Known rows, with every way that one mark hangs from another:
{q966 {q911 q5} q957 q964}: [-10 -11 -16  -5  -3   3  -1   3  16 -12   8  24  19   9  28  12   9   1
 -16  -3  11 -10  22 -34  -8  -3  -5  -4  11  12  29   3   1 -14   6 -18
   0 -18  19  -1  -5 -17   0   9]
{q966 q957}: [ -4  -6  -7   4  -4  20   4  -5   5 -19   2  14   3   1  10  15  26  -3
 -13 -20  -6  -7  13 -18  -8  -4   4 -14   6  -7   2  12 -25   0 -17  -6
  -8 -17  19   7   3   1   1  -7]
{q152 {q966 {q911 {q5 q683 q765}} q957 q964}}: [ -4   8 -11  -2  -4  -1 -29   4  12  16  16  13  24 -11   7  -2 -16   3
 -15   3  10  -4  20 -41  -7  12  -3  -1  -4  -8   5 -15  13  -9   2  10
   2  -6 -10 -15  -1  -7 -25   4]
{q542 q455}: [-10   9   8  -7   3  22  12  -6   7 -26 -14   0   9  -5  11  20  46 -11
  -3  -7 -10  -6  -1 -10  10  -1  18   2  14 -14   1  -2  -2   3 -10 -15
 -11 -21  16   5   1  -4  26 -13]
{q765 {q5 q683}}: [ -2   3   7   0   3   1  17  -5  19  -7  -2  -7 -18 -24   7  -7   9  -5
  21 -13 -19  13 -18  15  -6   2   6 -22  16  -3   1  -5  16   3   3 -12
  -2   0 -16   0  -3   5   0  -2]
{q683 q5}: [  2  -6   5   4  -4  -5  15 -11   9 -16  -9   4  -7  -4   5  -1  27  -5
  11 -19 -15  -2   4   6  -7  -3   5 -17   5  -4  -5   2  -8  19  -5  -6
  -7   0   8   8   5  -5  21  -6]
{q966 q911 q957 q964}: [ -5 -11 -11   6   0   0   2   1  -1  -1  11  33  27  16  22  22  22   2
 -20  -5  -1 -20  28 -37  -6  -5   2  -6   7  13  12   7  -3 -10   1  -6
   3 -12  22   3   5  -6  13  -1]
{q911 q5 {q966 q964}}: [-12   4  -2 -25  -8  -6  14   3  -3 -11 -10  -6  -2  -3  -8   2  -4   0
  -1  -2  -3   7  -4  11  12 -12 -17   7  -6   6   8   0   4  -2  21  -3
  -3   0  22  10  -7 -25  -1  13]
{q911 {q5 q765} q966}: [ -2   8  13  -7   0   7   6  10   6 -12  -7 -20 -14  -8 -17 -10  -9   0
   9 -13  12   8 -14  15   7  -8   1   8  -9 -17  -8   3  -3   1   0   8
  -4   0   3   4  -8  -9 -19   3]
{q966 {q911 {q5 q683 q765}} q957 q964}: [ -9  -4 -11   2  -3  -1 -23   9  23  10  17  21  12 -10  20  -8 -10   6
  -7   1  14  -5  12 -30  -4  -3   4  -7  -3   4  12 -11  20 -17   3   3
   2 -12 -20 -19   0  -1 -21   2]
{q437 {q683 {q5 q765 {q911 {q966 q964}}}}}: [  5 -10   2 -10   2 -25 -19   0  -4  29   1   4   1   1   4 -11 -12   2
   9  19 -20  14  -7   7  21   2   1  12 -13  17 -15   2  -2  13  26  11
  13  19 -17 -14  35  13  15   2]
{q437 {q683 {q5 q765 {q911 {q966 q957 q964}}}}}: [ 11 -10  -7  -3  -2 -16 -31  -1  -3  33  13  15  11  12  10 -11 -15   7
  -2  18  -9  15  13 -12   7   2  -6   8 -19  12  -5  10 -21  11  19  11
  10   3 -14 -21  39  14   4   7]
{q437 {q683 {q5 q911}}}: [  1 -16  -1  -4   3  -6  -7 -17  10  -5  -7   3  -9  -6  22   1  20  -8
   9   0 -23   3  -7   4   7   4   8  -5  14  14   0  11  -5  12   6 -13
   7   5 -10 -14  27  17  31  -3]
{q957 q966}: [  3   8  11   6   6   2  15 -16  -9 -15 -12 -12   3  -6  -9  22  25   0
   3  -9 -10 -11   5  19   0  -5   2   7  11   0   5   1  -9   8 -19  -4
   2  -5   6  16  -4  -4  16  -9]
{q966 q957 q964}: [-12  -6 -12  -8  -6   8   1   0  -2 -10   5  27  11   1  15  18  21   3
 -17 -10 -14  -4  21 -23  -2  -9  -2 -12   1   8   4   1 -14  -2   1  -6
  -4 -15  22   8  10  -6   8  -5]
{q683 {q5 q765 {q911 q966}}}: [ 20  -6  15  10   9 -15  -5  -1 -13   9  -4   3  -8   4  -9 -12  -5   3
  14   4  -2  -4 -12   8   5   1  10   3 -10  -4 -24   1 -10  26   1  11
   0  29  -2   1  13  11  11  -2]
{q886 q911}: [ -6   4  -9   1   3  19  26  -4  -2 -35 -10 -10 -12   7   7  19  29   0
 -14  -4  -9  -6  -4  14 -10   6   7 -11   6   3  -9   3  -3  -8  -9  -7
   3  -4   7  13   4   7  17  -4]
{q964 q966}: [ -8  -1  -1  -5  -3  -1  17  -6  -2  -4  -7  -9  -1   0 -25  18  15 -15
  -8 -17 -22  -2  11  12  10 -11   8   2  11 -16 -14   4  -3  11 -11   3
  -9   2  17  12  -9  -4  12 -11]
{q964 {q966 {q911 {q5 q683}} q957}}: [ -3  -7 -11   0 -11  -1  -6  -5  21  15  10  -6  11   3 -10   1  -7 -16
  -8  -7   7  -4  25 -12  -8  -6  -5   3   6 -17  16  10   6  -6 -14   2
  -6 -12  -1 -13 -25  -6 -16   1]
{q886 q455 {q911 {q5 q683} q966}}: [ -3  17  -3   5 -14  21  17   1 -15 -16 -15 -36 -25   7 -12 -18 -10  -3
   8  10  15  14 -26  32 -12  21 -25  -7  -5  -3   6  -8   6 -21 -13 -10
  -6 -11 -11   7 -17  -1  -5  -1]
{q886 q455 q911}: [ -3  12  -6  19  -1  29  26  -2 -17 -35 -12 -13 -13  16   6  10  26  -1
  -3  -4   1  -2 -10  11 -15  23   0 -16  13   5  -4 -10  -6 -17 -21 -19
  -4 -15   6  20   0  10  22 -14]
{q911 {q5 q683} {q966 q957}}: [ -3   3   0 -10 -13  11  -4  -1   6  -2   0 -11  -8  -9 -11 -11  -7  -9
  -1  -7  11   5  -3   4  -7  -6 -21  -5 -14 -17  13  15 -12  -6  -7   6
  -7 -14   2  -4 -13 -13 -26   9]
{q5 q683 {q911 {q966 q957 q964}}}: [ -1  -8  -7  -8   1  -4 -14   0 -25  20   6  25   5   3   2   6  -6   3
 -15  16 -12  -8  -2  -7   8  -4 -10  -1 -10  13  -4   3  -5   2  11   6
   7  11   7  -5   9   3   2   3]

Rows:
[ 16  -3  13   3  14  -5  21  -2 -10  -6  -4  -7  -8   5   0   2  -3   3
  13   3  -8   6 -21  13   7   3   3   0  18   4   0  11  -7  18  14 -13
   2  19  16   9  -2   5  13  11] : {q765 {q5 {q911 q966}}}
[  2   6   5   5  10 -15  -1  -1   8  -2   0  -3  17  -2   6   9  -3  13
   5  10  14  -8  13   0   0  -3   8  20   7  14  17 -16  18  -5   3  -3
   9  -1 -12   3  -5 -11   3   2] : {q957 {q966 {q911 {q5 q765}} q964}}
[ 12  -1  15   2  13  -7  10  -2  -5   9  -2 -10 -17  -9  -4  -8 -11  -1
  18   6 -13   8 -29  22   6   5   0  -4  11   2  -5   5  10  13  14  -3
   3  23  -6  -3  -3  10   4   7] : {q765 {q5 q683 {q911 q966}}}
[ 22 -14   4   8   0  -6  -4 -10 -15   6   2  13   4  22   3  -1   4   1
  -2   5   2  -7   9  -9  -8   3  -9  -4  -7  -5   0  19 -36  25  -3  -2
  -3  10  19   1   5   1  12   8] : {q683 {q5 {q911 {q966 q957}}}}
[ 17 -10   0   5   2 -19 -19   2 -15  22  12  25   9  18   8  -9 -13  13
   0  15   0   1  13 -15  -1   2  -3   0 -18   8 -12  -2 -23  22  11   8
   2  17   7  -4  22   5   7   5] : {q683 {q5 q765 {q911 {q966 q957 q964}}}}
[ -6  -5 -12   2   1   1 -12  10  20  -5  15  23  20   5  24   3  -2   9
 -11  -2  18  -4  21 -38  -5  -3   6   0   3   5  13  -3   5 -14   5  -6
  -1 -12   3  -6   2  -7 -13   3] : {q966 {q911 {q5 q765}} q957 q964}
[ -2  -4   3   2  -5  -3 -10  -7  25   3  -5  -8  -8 -16   6 -12  13  -7
  15 -15 -17  13   0   4   2   3  11  -6  -2  -5 -11   5  -5   4  -3   7
   2  -8 -30 -13  27  14   7 -10] : {q437 {q683 {q5 q765}}}
[  2   0   4   9   8 -16  13  -9 -11   5  -7   9  25   8   5  27  18   6
  -6   5  -6 -22  20   3   4  -5   1  16  11  23  14  -6  12  -1  -2  -3
  11   2   6  13  -4 -11  27  -4] : {q957 {q966 q911 q964}}
[ -1   2   1  -3   3 -13  12 -10   4  -7  -6  -2  20   3  11  17   9   7
   0   9   6 -13  15   5  -1  -3  -4  17  14  21  30  -9  18  -6   6 -14
   9  -3   6   9 -13 -19  17   7] : {q957 {q966 {q911 q5} q964}}
[-11   1 -10 -21 -17   1  -7   3   4   8   3   4  -2  -8  -4 -10 -13   0
  -7   4   1   9   4   1   0  -9 -27  -2 -18   0  13   2  -2  -6  11   4
  -2 -11   6  -2  -5 -19 -18  13] : {q911 {q5 q683} {q966 q957 q964}}
[  8  -3  15   4  17   1  -3   6 -21   0  -2   1  -7   0 -12   6  -1   1
   0  -1   1 -12 -19   5  16  -3  17   8  -1  -4 -26   6  -7  10  -1  11
   3  22   6   3   6  15   3  -6] : {q5 q765 {q911 q966}}
[  5  14   2  16  -5  22  28   4 -35 -19 -15 -26 -11  28 -15   2   9  -3
  -2   2   6   2 -13  21 -12  20 -16  -3  -5   0  -7   2 -16 -12 -17  -7
  -3  -7  12  23  -6   3  14  -8] : {q886 q455 {q911 q966}}
[ -1  -3   5  -7  13 -11  -6  10 -23   8   0  15   1   2  -6   8  -8   7
  -5  12  -9  -8 -13   1  23  -6  10  10  -6  13 -23  -7   3   9  18  11
   7  24   8   5  16   9  11  -1] : {q5 q765 {q911 {q966 q964}}}
[-15   6   5  -7   0   9 -11   1  24 -13  -4 -10 -24 -34   1 -13  -1  -4
  14 -14   1   7 -22   9   2  -4  15 -11   1 -12  -9 -13  22  -9  -4   4
  -6  -3 -25  -8  -3   6 -19  -7] : {q911 {q5 q683 q765}}
[  2  -6  -7   9  -3   1  -9   5  23   8  15  -4  18  14  -8   3 -12  -5
 -12  -9  20  -2  32 -24  -9  -7  10   9   8 -23   6   9  -6  -3 -14   5
  -7 -12   6  -6 -17  -1 -23  -1] : {q964 {q966 {q911 {q5 q765}} q957}}
[ -5   9  10  -8  -4   4  -5   7   8   2  -5 -24 -22 -21 -21 -21 -17  -4
  15  -7   8   7 -23  21   9  -6  -1   3 -16 -17 -10  -2  13  -4   0  16
  -4   4 -19  -7  -9  -3 -27   0] : {q911 {q5 q683 q765} q966}
[  6   5   8   8   7  -2  13 -12   8 -19 -10 -15  11   2   4  14  14   2
   5  -2  14 -17  10   8  -6  -4   0  16  18   5  30   3   7  -4 -14 -12
   7  -8   3   9 -21 -14  10   5] : {q957 {q966 {q911 q5}}}
[  5  21   2  12  -5  20  16  10 -14 -22 -10 -34 -20  17 -10 -15 -14   6
   9   6  26  14 -20  21 -14  22  -9   3  -9 -10  -4  -9  -7 -18 -15  -6
  -4  -9  -6  14 -10   4  -9  -2] : {q886 q455 {q911 {q5 q765} q966}}
[ -1   7   4  -3 -11  10 -18   8  10   7   6 -12  -9 -13 -15 -23 -19  -2
   3  -6  18   9  -5   1  -4  -5  -8  -1 -20 -23  -2   7  -9  -5 -12  17
  -7 -12 -14 -10  -8   0 -38   4] : {q911 {q5 q683 q765} {q966 q957}}
[ 11  -9  10  14  13  -8  -8  -8   2  -7  -1  15 -10  -5  14  -4  10   5
  13  -3  -6  -8  -8  -2   1   4  28 -10   7   3 -22  -8  -3  25  -4  -3
   0  21  -8  -4  17  20  20  -8] : {q683 {q5 q765 q911}}
[ -1  -4  -7   8  -6  -2 -17   4  26  24  19  -6  10  -3 -11  -8 -19  -9
  -5  -7  14   0  21 -15  -7  -6   8   6   1 -24   0   2   8  -7 -18  12
  -5 -10 -16 -16 -17   3 -31  -3] : {q964 {q966 {q911 {q5 q683 q765}} q957}}
[-15  -2  -4  -3   2  -9 -11   8  19   5   5  12   2 -19  13  -7  -8   1
   7   0   6  -4  -7  -9   6  -4  13  -1   0   9   1 -17  41 -16  12   4
   5   1 -23 -15  -2  -2  -9  -2] : {q966 {q911 {q5 q683 q765}} q964}
[ -7  -6  -3  -4  -4  -8   7  -5  19   9  -3 -15   2  -6 -17   2  -4 -16
   1  -7  -1  -6   5   6   2  -9   4   5  12 -13   5   3  28  -5  -6   2
  -3   1  -5  -8 -27  -8  -6  -1] : {q964 {q966 {q911 {q5 q683}}}}
[ -2  -1  -7  -8  -8   2   5   5 -18   5   4  15  14  13  -6  12   6   0
 -19  -4  -8  -2  17 -10   2 -10 -18   0 -15   2   3  12 -23   1   6   6
  -2  -8  28  10   6 -13  -1   4] : {q911 {q966 q957 q964}}
[ 11  -4   7  -9  14 -17  19   3 -14   3  -2   6   1   6   7   3  -9   9
   9  14 -18   8 -15  10  11   1  -3   2  12  19   2   0   3  15  33 -16
   7  22  17   9   7  -2  17  15] : {q765 {q5 {q911 {q966 q964}}}}
[ 10  18  -4  15 -12  29   1   9 -13 -16   3 -25  -7  27  -4 -15 -15   9
  -3   6  37  16  -3   2 -25  23 -19  -1 -14 -14   6  -2 -28 -21 -24  -9
  -8 -23  -1   9  -6   4 -22   1] : {q886 q455 {q911 {q5 q765} {q966 q957}}}
[  8  -5   4   9   7   4 -23   4 -14  21  10  10  -7  -4  -9  -5 -12   2
  -5   6   5  -6 -11  -5   3  -2   9   0 -14  -8 -19   8 -12   6 -11  20
   1  11 -11 -10   7  22 -18  -7] : {q5 q683 q765 {q911 {q966 q957}}}
[ 10  -4  -2  -5   4 -12  -2   0  -7  22  14  16   3   1  11  -7 -19   9
   4  20 -13  12  -5  -1   2   2 -11  -6   2  13   6   1   0   8  26  -7
   6  13  -1  -6   7   6  -1  13] : {q765 {q5 q683 {q911 {q966 q957 q964}}}}
[ -5  -2   6  -5  10 -15 -16   7 -22  23   1  14  -8 -12 -10  -2 -16   4
   0  15 -12  -5 -22  11  22  -4  12   5 -13  11 -27 -12  19   6  17  18
   8  28 -16  -6  15  14   1  -5] : {q5 q683 q765 {q911 {q966 q964}}}
[ -4   0  -1   4   0  -8  -6   3  23  17   6 -16   1 -13 -19  -9 -17 -12
   5  -7   4   0   3   6   4  -7  16   9   6 -20  -7  -5  29  -5  -8  16
  -4   5 -22 -16 -20   2 -19  -6] : {q964 {q966 {q911 {q5 q683 q765}}}}
[ -9  18 -10  -7 -16   8  15   5 -21  -9 -13 -22 -16   8  -5 -14 -15   2
   4  21   7  16 -21  27  -8  17 -29  -6 -12  13   7 -20  15 -22   7 -11
   0  -8 -10   9  -8 -10   2   5] : {q886 q455 {q911 {q5 q683} {q966 q964}}}
